Each row comes from the steps of one walk. Every step used is in the known rows, and no mark comes twice. Write the walk behind each row, first mark first.
Known rows:
porag/tavu: [-12   2  -6  12   6 -12   8  -7  -9  -1  15  -7  12 -16  13  -7  -7   0
  -9  -8 -14  -6  10  11 -16  13  11  13   9  19  -2 -10   1 -14 -13]
tepa/samaf/porag: [ 24   0 -25  -6 -13  -8   6 -15   9  21  -9 -27  22  10  -6  14  13 -25
   4  13   0  -8 -13   5  11 -15  13   1  -6 -14  11   5   0  -5  -3]
mibo/nusir/kener/tavu/porag/samaf: [  4  15  18 -16  -3   1  -5  21   3  10  31  18   5  -8  -7  -1  21   5
  -9 -17 -13  25   4   3  -4   0   4  12 -26 -18  -8 -10  -3  27   5]
mibo/nusir/tavu/porag/tepa: [ -9  30  25  -2  -9  15   5  -1   0  -3  19  11   0  36  26   9 -20 -10
 -40  -8 -15  29  -3   9  -4   7 -24 -13 -10 -33 -22 -32  13   6  -9]
samaf/tepa/porag/tavu/kener/nusir: [  1 -27  -1 -13 -19  -4  -9  15  12 -26  14   4  36  -8  -8   0  -4   6
  25  -4  -6   6  16  16  11   7 -12  13  32  18  17  26 -18 -26   3]
kener/tavu/porag: [-18  29   5 -10  -3   8  -1  -2   3  18 -18  -2 -15  12  -3  10   4 -10
  16   7 -12  -2  11   8 -10  13  29  -4 -11 -37  -7  -6   6   4  -1]
samaf/tavu/kener: [  0 -17  -5  22  12  -3  -1  -4 -28 -18 -17   7 -11 -12  -3  -9  -5  14
  10  -5   1  -8 -12  -5   1 -17   4   5   3   7  12   1   5  -3   1]
pasi/mibo/nusir: [  8 -10 -10  11  -3   2  -6   4   3  -1  14 -18   3  26  13  13  -6   4
 -18   6 -10  25  -3  -9 -25   0  18   4   7 -19  -7  -6   6 -18 -17]
samaf/tepa/porag/tavu: [  5 -24  -3  -5  -3   5   5   5   2 -18  12  -6  18   5   9  28 -30   3
  19  -1 -18  -4   3  17 -14  34 -10   7  24  19  -3  -7  -5 -31 -17]
kener/tavu/samaf/porag: [ 16  -2  -3  -8 -37   3  -7 -17  -5  40 -14 -26 -10 -19 -26  17  43  -2
  23  11  10  -9 -13   0  15   7  20  -3  12 -11   1  12   7 -23  13]
mibo/nusir/kener/tavu: [ 14   2   2  -8 -14 -11 -11   1  -5  13  10 -10   5 -12 -10 -12  22  -5
   2  -1  18  12  10  10 -25   0   1  12 -25   1   1  -4   6  -8   1]
nusir/kener: [ -8 -11  -4   6  25 -25  14   0  -7  -3   0  -8   5  -9   1 -22   1 -15
  10  -2   0  -6 -11   9 -13 -11  12  14  -7  14  19  -2  -2   9 -15]
tavu/porag: [-23  12   1   3  23   3  12  -3 -10   8  -2   6  -7  27   8   4 -17 -16
   3   4 -30   1  -2   8 -16   8  32  -3  -2 -33   0 -12  13  17 -16]
samaf/tavu/nusir: [  6  -2 -20  21   5   7  -5 -18 -13 -21 -29   5 -17  -2 -10   1 -25  15
   9  -7   4 -32   7 -14   7  -5   6  -3  17   8   5 -22   7  -1  10]
tepa/porag/samaf/tavu: [ -4 -12  -1  15  22  26   7  28 -12 -23  -7   7  -4   0  10  24 -22  19
 -15   5  -4 -22  -4  -3 -18  19 -11  10 -11  32  -8  -9  -4  -3  -2]
mibo/nusir: [  7  -4   0  13  10   1   4  -7 -23  14  10  -7   2   6  10  14  -7  -8
 -22   3 -11  17   9  11 -26   2  11   8 -17  -8  -8 -24  18  -6  -7]
mibo/nusir/tavu/porag: [ -1  10  26   9   4  16   4  -3  -5   6  19  22 -17  27  17   9 -28   0
  -8   1  -9  16  -9  14  -8   1 -14  -4  -5 -30 -14 -29   9  -5 -22]
nusir/kener/tavu: [ -5   8  -3  -7  -4 -23  -2   3   5   8 -13  -8  -2 -18 -17 -15  23 -11
  19  -1  18 -14  10  12 -16   2  10  12 -17   6  11   7  -8   1   2]
nusir/tavu: [ -3   2  -2   8  20  -8   1  -8  -2  -5 -12   0 -20   2  13  -3 -15  -7
  -3   8  15 -16  -6  10  -9   0 -15   0  -8   7  -1 -17  -5 -13 -14]
pasi/mibo/nusir/tavu/porag/samaf: [  0   6  11   6   7   5 -10  25  15 -11  37  25 -12  34  21  15 -13  12
 -23  -9 -21  33 -10 -21   4  -5 -19  -2  12 -27 -18 -12  -8  12 -13]
tepa/porag/samaf/tavu/kener: [ -7 -16   6  16  14   9  17  36 -24 -22  -3  14   4 -15   0  14 -12  25
  -8 -10  -5  -2 -18 -11   1  -2  -6   5  -1  29   9   3 -17  10  -1]
kener/nusir/tavu/samaf: [ -4 -11   4  -8   7   9 -20 -10  11  13 -18  10 -32  -4  -4 -22  12   2
  10  17  27 -17   8   2  16  -3 -11 -19  11  16  -1  28   0 -10  18]
tepa/samaf: [  3   6 -22  -5  18  -4   9  -9   7  13 -21 -14   8   6   5   4  -5  -9
   1  14   3 -10   7  -2  -4  -9  20  -1 -11  -1   0  15   0  17  -3]
mibo/nusir/tavu/porag/samaf: [ -3   9  26   5  16  10   0  15  -2   5  32  33 -10  15  18  15 -21   8
 -25 -11 -18  27  -5   3   3  -4 -23  -2 -13 -17 -21 -34   2  18  -7]
porag/tepa/samaf/tavu/nusir: [ 17  25 -37  -2 -11  15   0 -17  14 -25 -37  -9  11   6  -8   3  -7   7
 -18  -2   7 -24  15 -37  32 -12  -4 -18   6  -5  -4   5  -1  28  30]
mibo/nusir/kener: [  5 -14   3  -2   6 -15   5  -3 -13   4  21   1   9  -5   1 -16  -1 -11
  -9  -5   0  20  -9  12 -23  -8   1  13 -17   5   8 -15  10  -3 -12]
tepa/samaf/tavu/kener/nusir: [ 10 -11 -20   2   2   5 -26   0   9 -13 -26   5  13  -3 -12 -20  16  11
   7   7  20 -16  24 -15  27 -28   7  -7  -6   6  20  45   1   6  28]
kener/tavu/porag/tepa: [-20  41   8 -17 -17  10   4   6   7  15 -18  -9   0  23   4  12  10 -13
 -19  -7 -16   6  15  -5  -4  24  13 -11 -18 -37 -11  -4  10  17   8]
tepa/porag/tavu/kener: [-26  -3  14   1  -7 -10  24  14 -25  -1  18  -4  33 -29  -4   1  -9   5
   9  -3 -15  16 -10   6 -13   8   2   8  23  28  10   5 -24 -11 -19]
tepa/porag: [-16   0   1   6  14  12  20   9  -9   6 -16 -19   6   9   1  16 -24  -8
   4  15  -6  -7  -8  11 -33  21  13  -3  -4   9   3  -5  -7 -10 -21]
tavu/kener/nusir: [-10  -9  -3   2  10 -14  -5   2 -13   5  -4  -1  14 -10  -8 -22  15  -9
  -3   2   7   8  14  -1   5 -19  16   4  -1   3  26  28  -6   2  14]

Which walk is each row?
[ 14 -32 -16   5  34 -11   8   8   0 -22   8   5   7  15   9  25  -8  -6
   5 -18 -21  -4   6  -8   8   1  -8   5  -2   8  -7  -6  10  13   4] : porag/samaf/tepa
[  8  -7  19   9   1 -10   3  -2 -20  -2  16  17  -3 -11   5   0  -7   9
 -10  -3  12  26 -10   4   2 -20 -24   0  -7   7   1 -15  -2  -6 -15] : mibo/nusir/tavu/kener
[ -1   6 -10  -5  -9 -34   7 -13   4  -9  18   7  20 -44  -8 -39   0  -2
  15 -21  -7 -11  -4   2   9 -14   8  21  33  25  18  -4 -21  12   1] : porag/tavu/nusir/kener
[ 18   7 -17  -5 -25 -11   1 -14  11  13  17 -29  33 -13  -3   8  19 -17
   1   1  -3   3  -4  -1  18  -8   7   7  11  -2   2   8  -5 -16  -8] : tepa/samaf/porag/tavu
[-21   0   8   1  -3   4  12   9  -2  -3  10 -17  21  -9   8   9 -21   2
  -3   9 -16  -3   4  15 -27  28   5  12  11  24  -6  -8 -13 -22 -20] : tepa/porag/tavu
[  5  23 -15  -3 -14  -5  -7 -17   3  11 -27  -7  -8 -26 -21   4   7   4
  22  -1   7 -23  22  -6   6   3  18   1   4  -5   2  -2  -4   8  17] : kener/tavu/nusir
[  8   4   2  -2 -28   0   6 -16   6  10  -7 -17  -4   1  -2   0  17 -17
 -15  -1  10  -4 -31  -5  33   3 -22 -21  13  -2  -4  -2   8 -11  12] : nusir/tavu/samaf/porag/tepa
[ 36 -26  -2 -21 -27  -1 -14  -8   4  11   8   6  -6 -12 -22   4  30   9
  40 -10  11   7  -4  -6   5   7  -9  -1   2   5 -13  13  17 -10  17] : mibo/nusir/kener/tavu/samaf/tepa
[-18  -2   5   8  -1 -32  13  -6 -20  -3  21   1  24 -35   1 -17   3   8
   1 -16 -15  12   0   2   1  -6   8  14  17  16  13   4  -3   3  -7] : porag/tavu/kener
[  2   3  -9  18   6  20   8  15 -10 -21 -11   2  -1 -14 -12  22 -30  28
  -3  -8  -7 -27   0 -14   7   4  -6   2  15  30   1 -11 -18  13   6] : tepa/porag/samaf/tavu/nusir
[ -8  -3  11  10  13 -21  13  -3 -11  -4  -4  14 -14 -12   4 -13  -8  -1
  12  -2  13   0 -18   0   8 -22 -19   1   1  11  12  -2 -12   4 -17] : nusir/tavu/kener
[-10  52  -4 -29 -20  17   1   3  28  16 -21 -13  13  24   4  11  17 -12
 -14   9  -9   6  20 -18  14  13  18 -21 -19 -38 -15  19   1  32  17] : kener/tavu/porag/tepa/samaf
[-22  39  13 -25 -17  -5   9  11  14   0  -8  -3   7   8  -6 -22  17 -21
  -4 -10  -8   5   0   0   0  15  11  -2 -17 -25   3   2   4  28   2] : nusir/kener/tavu/porag/tepa
[  9  13 -25   4  -1  17   2  -8  12 -18 -30 -18   5  18  12   6  -3   0
 -33   8   5 -17  10 -22   5   1  -1 -13 -19  -1 -10  13  12  17  19] : porag/tepa/samaf/tavu
[  8 -17  -9   4   0 -18  -4  12  10  -9  24 -13   9  18   6 -16   4  -1
  -7  -4  -2  29 -13  -8 -24 -11   5  12   6  -6  12   1  -3  -6 -16] : pasi/mibo/nusir/kener
[  9  -1   7 -21 -19   0  -8  -7  -2  32   6  -3 -12 -25 -23 -12  40   9
  13   2  19  13  -2  -2  -7   4  10   3  -3   8  -6  16   7   0  11] : mibo/nusir/kener/tavu/samaf
[ 15  -3 -25  13  11  12  -7 -10   2 -12 -30  -5  -6  13   2   4 -10  12
   1  15  10 -25   5 -11  -1  -8   9  -9 -11   3  -8  12   8  -2   3] : tepa/samaf/tavu
[-16  11  13  -3  16  10 -18  -3  18  -1  -3  17 -19  21   4 -16 -14 -11
   4  13   4 -13  14  15   8   1  -5  -8  -1 -24   2   4  -1  -5  -3] : kener/nusir/tavu/porag
[ 10  -1  11  11  10   2  -7 -11  -8   2  12   9 -10   9  16  10 -15   1
 -19   9  13  10   4  12 -16  -1 -23   5 -13  -1 -12 -26   7 -19 -13] : mibo/nusir/tavu
[ 19 -16 -13 -13  -9   7 -11 -17   7   8 -26 -10 -19  -4 -17  23  23   9
  46   0   4 -15   6  -4  12  15   7 -14  11  -7 -14  19  14 -15  19] : kener/tavu/samaf/tepa
[-14  -4   6   4  27   9  25  32  -7   4   3  -6  16   0   3  22 -16  -1
 -18   1 -17  -2  -1   1 -24  14   5   1 -12  22   0  -4 -17  14 -15] : tepa/porag/samaf
[-11  36  21 -28 -29   6  -2   5  10   8  19   1  14  11   4 -13  17 -10
 -20 -11 -11  26   5   6 -11   8   1   2 -23 -34  -7  -9  11  18  10] : mibo/nusir/kener/tavu/porag/tepa
[ 31 -31   1  -2  -3  12 -11 -20   2  -4   9  22 -23  14   2  22  -8  14
  18   0   6   5 -11   1  18  -1 -34 -16  18  -1 -26  -7  17 -25   4] : mibo/nusir/tavu/samaf/tepa
[  0   5 -12   2  10 -23  20  -7  -2  -3  -8  -2   8 -22 -13 -26  -2 -13
  22 -17   2 -14  -7  -3   1 -22  11  13  17  12  27  -7 -13  23  -1] : tavu/nusir/kener
[-19  14  16   0  23   0   5  -3   3  -5  -1  15 -24  20  15  -1 -28  -9
   8   6 -11  -5 -13  11  -4   2  -2  -6   6 -23  -6 -15   4   1 -20] : nusir/tavu/porag
[ 12  -9  -2  10  -8  -1 -16   4  14 -11  15  -3 -15  28  18   2 -12  13
 -13   3   9  16  -8  -7 -12  -5 -20   0   9  -5 -11 -12  -5 -26 -16] : pasi/mibo/nusir/tavu
[ 14 -14   7  -4 -19   8 -19 -19  13  21  -3  -8 -14 -11 -15  -9  29 -12
  14  18  31 -13  -7   7  34  -5 -13  -9  21  -1  16  20   3 -27  13] : kener/nusir/tavu/samaf/porag
[ -5  -3   3   3  16  -2 -23  -5  16  -3  -8   8 -13   3   5 -15 -10  -8
  -9  18  25 -17  23  17  -2  -1 -17  -4  -8  10  10  10  -2 -19   4] : kener/nusir/tavu
[ 14 -22   2  -7   2  21   5   0  10  -3 -16  14 -24   9  -3  30 -28  13
  43  10  12 -15 -25   3  12  19 -28 -14  31  19 -14   8  -6 -23 -10] : nusir/tavu/samaf/tepa/porag
[-14  18   9 -14   6  -9   2  29  11   8  12  15  -1  -7 -10 -13  20  -1
  12 -15  -7   5   0  -6  -3   4   6  10 -22 -10   0   4 -12  35   2] : nusir/kener/tavu/porag/samaf
[-21  -4   1   2  -6 -20  -9  -1  -3  -5  21   1  23 -31  -4 -33  19   2
  -5  -2  -5   7  21   5  10  -8   8  13  16  21  19  27 -14  -7  10] : porag/tavu/kener/nusir
[ -6 -17   1  21  21  -7   8  16 -24 -24   2  19   0 -18   1  -5   1  21
  -8 -15  -5  -4 -13 -19  11 -17  -6   7  -5  19   4   5  -4  25  11] : porag/samaf/tavu/kener
[  6  13   3 -19 -51   4   3 -16   5  33 -16 -33   6  -8 -19  12  48 -17
 -11   0  11  -2  -8 -11  17  16  10 -12  -1 -15  -8  12  11 -11  25] : kener/tavu/samaf/porag/tepa
[  9  -8  16   4   0  16  -5 -21 -10  18   4   8 -24  -5   0   2   0  15
  -3   6  12   7 -11   4   6  -1 -12 -13   9   4 -23  -5   9 -10  -5] : mibo/nusir/tavu/samaf
[  1 -19  -4  16  13   0 -16  15  -5 -23   1  23   2 -17  -7 -16  13  15
 -17 -10   9  -5  19 -15  21 -19  -4   4 -10  27  17  22  -2  10  30] : porag/samaf/tavu/kener/nusir
